Each row comes from the steps of one path. Every step used is in the known rows, and no mark comes twice. Write the path behind each row, first mark first.
In the rows, zero is written as 128.
Known rows
kido-nunon-moradig: [131 107 128 180  42 134 163 128 131  65 109 127 168  67 126 109 103 137
 135 153 142 110 151 162 124 101  90  96 139 101 107 106 117  92 156 154
 153  80 141]
fosiz-geluga-mapetim-nunon: [130 114 124 191  81 162 120 151 146 107 138 109 167  82 131 124 118  99
 150  70 142 115 145 128 115 151  93 126 116 110 134  81 110  68 169 147
 151  95 120]
mapetim-nunon-guta-mulo-kido: [142 101 148 206  54 160 126 144 134  67 123 103 150 109 112 128 108 124
 114 119  66  99 133 152 158 126 101 136 138 137  81  99 125 124 151 136
 174 109 147]
moradig-geluga-mapetim-nunon-fosiz-mulo-kido: [107 107 121 197  99 154 133 163 144  86 158 116 157  67 139 158  92 103
 103 123 105 107 132 129 116 184  65 137 120 144 166  73 120 104 148 174
 182  84 116]
geluga-guta-mulo-mapetim-nunon: [101 120 130 210  65 185 101 178 138 103 118 128 142 114 113 154 115 122
 114 112 103 156 129 124 162 142 103 132 150 131 106  93 141 133 169 146
 169 108 141]
moradig-geluga-fosiz-nunon-mapetim-mulo: [119 113 127 176  81 151 137 145 165 101 162 143 153  51 117 134  92 150
 120 134  77 120 149 121 109 189  50 114 137 137 138  82 130 101 150 172
 183  97 150]
geluga-mapetim-nunon-moradig: [119 102 141 196  69 149 146 132 139  89 116  98 170  69 108 110  98 108
 112  93 114 119 140 139 117 117  81 131 143 106 141 103 118  96 163 145
 157 101 141]
kido-nunon-guta: [147 105 136 188  55 134 142 120 102  81 130 132 170  79 128 112 103 155
 149 143 128  97 141 160 139 114  71 111 121 104 106 136 112  92 152 132
 169  89 136]
kido-nunon-moradig-geluga: [116 101 123 188  47 139 170 133 137  46 125 139 165  65 153 119  97 139
 130 166 126 114 152 156 129 114  75 100 135 107 102  94 117 104 147 168
 162  61 136]
guta-mulo-kido: [123 100 110 192  67 157 111 200 170  99 107 111 136 109 113 168 104 111
 104 121 128 138 121 147 136 118 130 125 138 154 109 104 124 145 146 165
 156 113 146]
kido-nunon-fosiz-geluga-guta-mulo-moradig: [127 128 113 186  78 145 133 144 130  85 128 113 175  85 133 139 125 105
 137 133 133 103 150 133 125 179 104  90  98 119 136  66 111  66 148 172
 162  96 111]
nunon-mapetim: [162 134 121 188  69 122 102 137 156 101 142 125 138  74 102  99  88 132
 123 136 136 110 134 143 107  94  85 130 120 120 158  97  99 103 135 122
 162 120 152]
moradig-geluga: [118 103 120 186  83 142 123 166 161  93 134 146 127  87 147 134  98 125
 133 132 101 136 132 127 118 119  69 124 128 124  99 104 126 118 133 155
 162  72 137]
nunon-mapetim-mulo-moradig: [153 143 138 182  89 104 113 153 146  91 149 114 141  79  83 131  77 130
 107 144 146  88 138 132 106 111 104 144 108 147 142  84  99 131 151 151
 164 143 165]
fosiz-geluga-guta-mulo-mapetim-nunon: [117 130 123 206  67 189 104 177 144  90 139 121 144 112 134 152 126 105
 147  96 121 142 142 120 158 160 110 126 126 128 110  54 121 101 172 151
 157 101 126]
kido-nunon-mapetim-geluga-fosiz-mulo: [116 118 107 167  51 157 128 118 141  81 154 144 177  46 131 130 106 155
 120 158 170  81 156 160 109 155  63  93 115 104 136  83 104  64 169 169
 174  87 149]
guta-mulo-kido-nunon: [116  93 104 196  54 159 123 187 160  88 106 124 164 102 125 168 110 126
 104 139 146 129 128 159 140 134 129 112 138 143 102 108 128 133 154 174
 164  98 137]
fosiz-mulo-mapetim-geluga-kido-nunon: [103 138 110 177  80 187 128 175 145  90 146 146 141  68 135 176 109 155
 140 139 194 118 140 153 117 154  81 118 125 136 143  93 119  93 188 171
 163  83 147]
guta-mulo-mapetim-geluga-fosiz-nunon-moradig: [ 96 123 109 191  69 195 146 177 201  78 128 118 137  90 131 164 117 151
  92 126 106 144 153 124 131 149 112 110 148 135 131  84 121 108 168 169
 171 104 158]
mulo-kido-nunon-guta: [150  98 113 202  59 140 144 156 107  86 137 111 175  94 118 133  90 136
 135 139 155  97 137 175 143 122 101 134 119 119 139 134 109 101 171 150
 170 110 116]
guta-mulo: [121 108 126 179  67 154 105 178 175 100  99 127 125 100 118 154 116 118
 114 119 104 142 122 131 129 111 106 109 141 143  85 102 127 141 129 151
 151  99 164]
kido-nunon: [130 101 119 175  56 139 136 139 132 102 111 146 175  75 126 119 114 146
 140 140 156 114 143 155 115 122  89 101 135  99  97 132 127  80 160 152
 158  79 132]
gifub-guta-mulo-fosiz: [119 122 109 170  42 169 104 196 120  85 127 125 149 103 141 172 134  98
  93 114 115 162 122 115 148 127 136  96 152 126 134  87 121 155 163 137
 140 136 174]
nunon-fosiz-mulo-mapetim-geluga: [139 155 111 158 117 146 115 166 169 108 160 113 111  75 117 166 111 121
 115 148 138  98 142 120 106 162  82 116 106 140 183  65  90  73 151 152
 169 110 137]
kido-nunon-moradig-geluga-mapetim-mulo-fosiz: [106 105 120 180  57 138 176 146 129  55 139 128 181  54 151 144  93 137
 103 164 141 116 150 146 132 159  88 111 120 120 130  97 113 129 165 186
 174  85 147]
guta-mulo-kido-nunon-fosiz-geluga-mapetim: [124 104  90 197  80 157 126 182 163  95 126 103 174  87 133 175 111 106
 101 121 153 118 135 146 130 174 124 112 111 146 160  76 107 107 150 180
 169 106 119]
geluga-mapetim-nunon: [117  97 136 192  80 151 123 141 141 121 115 113 175  76 109 117 107 115
 115  82 125 123 133 134 109 133  82 134 140 106 132 123 129  89 167 142
 163 100 134]
mapetim-mulo-moradig-geluga: [113 117 143 173 105 116 133 184 147  90 136 126 131  95 110 170  87 119
 116 135 122 106 137 118 114 134 101 141 116 156  82  93 124 144 159 183
 161 112 153]
gifub-kido-nunon: [137  91 136 173  58 139 132 158 134  95 105 152 184  63 133 139  80 130
 135 128 147 129 132 171 102 124  97 102 150 118  94 112 121  72 181 163
 130  99 123]
fosiz-mulo-mapetim: [123 145 126 175  77 164 113 191 139  87 148 135 115  80 112 174 107 133
 134 137 166 124 132 130 118 132  96 137 141 149 159 112 114 115 166 144
 155 105 147]
moradig-geluga-guta-mulo-fosiz-nunon-mapetim: [102 130 127 209  61 170 122 166 151  80 151 136 156  84 144 140 106 131
 124 150  64 144 128 116 154 171  74 123 124 142 126  69 135 141 146 169
 181  98 137]

Write each row's path
[135 143 118 185  36 169 114 176 127  81 143 124 170  90 132 152 131 121
  96 129 102 145 127 112 145 140 127  99 153 131 162  69 121 140 163 132
 153 148 168] : gifub-guta-mulo-fosiz-nunon-mapetim
[125 114 138 172  81 132 146 163 129  61 131 139 175  53 145 163  78 111
 124 151 127 105 136 155  92 168  93 100 127 147 134  72 111  69 163 187
 139  97 112] : gifub-kido-nunon-fosiz-mulo-moradig-geluga
[ 91 111 126 200  76 153 127 190 171  58 109 121 129 112 139 164 108 108
 106 125  94 138 128 121 119 123 119 124 128 156  86  98 133 152 126 176
 155  92 148] : guta-mulo-moradig-geluga
[ 88 135 149 187  72 160 124 183 108  60 142 122 128  86 118 171 103  96
 155 134 118 110 125 125 124 138  73 132 124 153 118  85 129 127 154 176
 147  96 134] : fosiz-mulo-moradig-geluga-guta
[166 135 133 172  86 107 101 146 156 112 152 129 135  68  87 128  78 139
 111 150 141  95 135 136 116 113  84 135 113 142 136  76  96 130 145 141
 170 135 172] : nunon-mapetim-mulo
[124  99 120 204  78 157 146 139 124  84 129 150 156  66 155 120  85 150
 156 127 109 137 130 165 126 143  43 110 117 127 115 106 133 115 137 160
 170  61 141] : moradig-geluga-kido-nunon-guta
[ 98 134 145 180  74 150 129 183 128  55 140 125 124  83 125 169 106 104
 147 137 127 104 129 126 108 131  83 130 124 157 117  92 123 124 145 175
 145  92 138] : fosiz-mulo-moradig-geluga
[108 106 121 180  51 161 161 168 138  41 146 107 122  59 127 151  83  97
 122 135  99 128 145 150 125 139  70 116 143 140 157  69 109 129 147 178
 153  91 153] : nunon-moradig-geluga-fosiz-mulo-kido
[110 139 144 219  62 178 169 164 161  66 138 121 155  83 126 131 102 146
 137 149  62 138 146 120 150 138  78 122 156 139 133  70 135 117 157 162
 172  96 125] : fosiz-nunon-moradig-geluga-guta-mulo-mapetim
[137 108 118 188  57 156 158 135 129  95  91 128 168  55 114 101  89 136
 158 114 154 143 137 184 110 116  73  91 136 114 130 105 132 100 158 159
 143  81 156] : geluga-kido-nunon-moradig
[108 123  97 182  90 185 138 167 186 120 149 129 148  88 125 143 115 166
 113 105 146 137 162 124 106 162  98 128 138 103 157 121 122  57 200 153
 174 105 133] : mulo-mapetim-geluga-fosiz-nunon
[123 127 120 214  73 174 157 158 162  63 133 129 139  86 136 119  91 142
 109 119 118 151 149 144 122 136 105 142 151 126 146  95 135 113 172 147
 169  83 143] : mulo-mapetim-nunon-moradig-geluga-kido
[125  98 122 178  79 124 155 177 137  81 145 126 159  77 115 173  77 132
 107 170 152  96 143 156 141 143  98 129 124 149 102  78 113 143 176 193
 174 105 144] : mapetim-mulo-kido-nunon-moradig-geluga
[151  93 149 183  57 135 141 145 108  78 119 139 179  65 134 133  71 138
 141 131 123 117 130 175 122 115  82 110 138 122 103 115 109  80 171 149
 139 109 126] : gifub-kido-nunon-guta
[113 123 116 213  76 142 150 152 135  60 127 127 167  78 136 115  83 129
 136 124 140 126 139 152  93 135  93 128 110 134 144 106 133 109 146 172
 158  86 129] : mulo-moradig-geluga-kido-nunon-mapetim
[111 122  85 194  95 178 135 168 169 116 133 144 153  88 144 143 103 169
 124 118 196 145 150 154 110 140 100 125 121 106 144 118 122  78 195 159
 170  86 135] : mulo-mapetim-geluga-kido-nunon
[125 119 135 170  97 137 134 170 144 140 137 108 178  64  92 152 104 135
 113 105 138 125 131 115 113 180  94 135 123 135 160 125 121 121 187 166
 170 138 150] : geluga-mapetim-mulo-fosiz-nunon
[147 146 133 191  77 152 133 125 182 116 150 124 173  68 105  95 108 167
 147 145 109  85 151 132 111 122  66 117 125 111 128  78 114  57 167 141
 174 112 130] : fosiz-nunon-mapetim-geluga
[107 119 127 185  54 171 100 182 131 110 110 116 142 106 113 152 123 102
 124 114  94 163 118 125 159 150 106 116 132 129 108 101 133 148 160 156
 156 122 154] : geluga-guta-mulo-fosiz
[107 143 138 189  62 175 141 173 143  40 156 133 122  74 132 163 104 130
 120 152 122 112 144 132 132 145  91 139 150 151 139  75 122 124 164 157
 166  85 147] : fosiz-mulo-mapetim-nunon-moradig-geluga
[124 112 131 188  64 136 158 153 155  51 130 117 119  76 138 120  84 110
 129 146  88 130 142 139 128  88  72 117 135 124 115  76 109 130 130 155
 152  80 148] : nunon-moradig-geluga
[115 119 121 200  67 176 113 181 184  82 113 132 135 111 128 159 119 138
  85 121 114 148 136 125 136 139 135 129 154 144 102 106 138 132 155 146
 171  97 154] : guta-mulo-mapetim-nunon
[113 124 124 203  60 174 133 175 181  58 113 121 130 104 128 151 113 133
  83 131 103 144 141 131 142 124 133 129 157 144 108  91 130 140 152 148
 168  98 160] : guta-mulo-mapetim-nunon-moradig
[114  85  96 193  45 153 169 162 131  62 136 114 174  72 132 138  87 120
 112 141 145 119 151 173 125 148 100 116 138 115 151 106 117 101 172 183
 167  90 124] : mulo-kido-nunon-moradig-geluga-fosiz
[122 102 113 183  86 169 137 129 144 112 122 131 162  75 140 120 100 157
 158 116 150 112 141 175 123 122  51  97 102 100  91  96 115  75 173 163
 163  80 146] : mapetim-geluga-kido-nunon-guta
[123  98 147 207  76 159 125 135 129  92 123 103 167  84 116 129 103 122
 109  86  89 115 126 135 138 133  76 137 131 125 125 115 118 116 148 137
 174 108 146] : geluga-mapetim-nunon-guta-mulo
[103  94 117 196  96 145 127 165 152 105 139 135 148  73 149 143  89 118
 121 109 119 141 128 121 112 133  60 134 122 122 143 114 121 118 138 160
 167  78 129] : moradig-geluga-mapetim
[ 98 117 120 209  91 171 116 168 155  84 145 137 134  99 150 157 104 114
 101 139  66 145 134 111 152 176  78 128 129 141 120  60 133 128 140 164
 188  81 129] : moradig-geluga-guta-mulo-mapetim-nunon-fosiz
[146 130 105 186  87 148 108 132 175 115 141 125 143  67 118 102  85 144
 132 124 154 112 137 161 104 105  65 118 100 114 146  68  99  87 156 145
 164 109 159] : nunon-mapetim-geluga-kido
[146 113  93 192  79 143 131 164 121 112 145 105 179  89 117 140 104 102
 140 131 164 102 146 157 133 171 106 116 105 115 169  80 105  65 177 169
 167 111  93] : mulo-kido-nunon-fosiz-geluga-guta
[108  98 115 181  74 188 140 153 172 109 142 103 157  86 118 147 117 146
 124 109  93 105 152 142 133 162  73 105 126 117 112  90 118  71 181 173
 174 114 141] : mapetim-geluga-fosiz-nunon-guta-mulo-kido
[123 117 122 174  53 157 126 180 117  84 137 128 158  75 110 173 106 122
 143 151 178  94 131 166 127 143  95 121 136 144 135 104 119 106 175 171
 155  98 130] : fosiz-mulo-kido-nunon
[145 118 109 164 101 123 136 136 138 117 145 121 180  58 126 144 109 123
 127 133 163  89 152 134 110 188  85  95  95 119 156  71  97  59 158 170
 172  99 124] : kido-nunon-fosiz-geluga-mapetim-mulo
[110 127 137 191  52 178 113 177 136 115 113 114 159 101 106 143 129 117
 136 118  77 156 123 120 159 164 100 113 141 131 109  98 143 131 170 157
 161 123 143] : geluga-guta-mulo-fosiz-nunon
[110 130 127 179  80 140 142 141 110  73 144 128 167  66 130 151 111 115
 138 163 127  90 143 137 120 180  70  99 107 129 145  75 119  78 148 179
 171  83 114] : kido-nunon-fosiz-mulo-moradig-geluga-guta
[134 103 135 192  49 147 138 133 117  69 120 132 165  84 136 133 109 154
 132 148 112 104 135 157 152 121  82 103 123 122  88 121 115 116 137 143
 172  90 147] : kido-nunon-guta-mulo
[150 130 163 203  65 158 141 142 144  96 126 112 158  88 100 117 115 158
 156 129  52 105 132 130 147 124  72 114 142 140 104 109 126 103 141 132
 170 115 140] : fosiz-nunon-guta-mulo
[140 124 118 152  79 144 131 176 141 115 134 129 161  70 118 159 112 131
 141 122 166 126 142 143 123 196 114 110 104 141 114  87 119 125 191 182
 155 118 166] : mapetim-mulo-fosiz-geluga-kido-nunon
[106 110 130 186 100 150 129 149 149  88 151 128 150  60 144 149  99 110
 110 124  91 110 132 119 112 179  52 127 120 137 149  72 121 101 138 167
 179  74 128] : moradig-geluga-mapetim-nunon-fosiz-mulo
[136 102 113 184  70 157 135 142 132 125  92 144 173  62 114 110 100 145
 161 101 164 147 130 179 103 134  75  95 133 113 119 125 142  91 162 156
 148  79 147] : geluga-kido-nunon
[117 102 115 156  57 171 118 177 128 103 136 114 134  63  87 166 106 102
 131  97 140 127 136 151 105 173  81 113 148 138 167 114 122  95 172 168
 149 118 153] : geluga-fosiz-mulo-kido
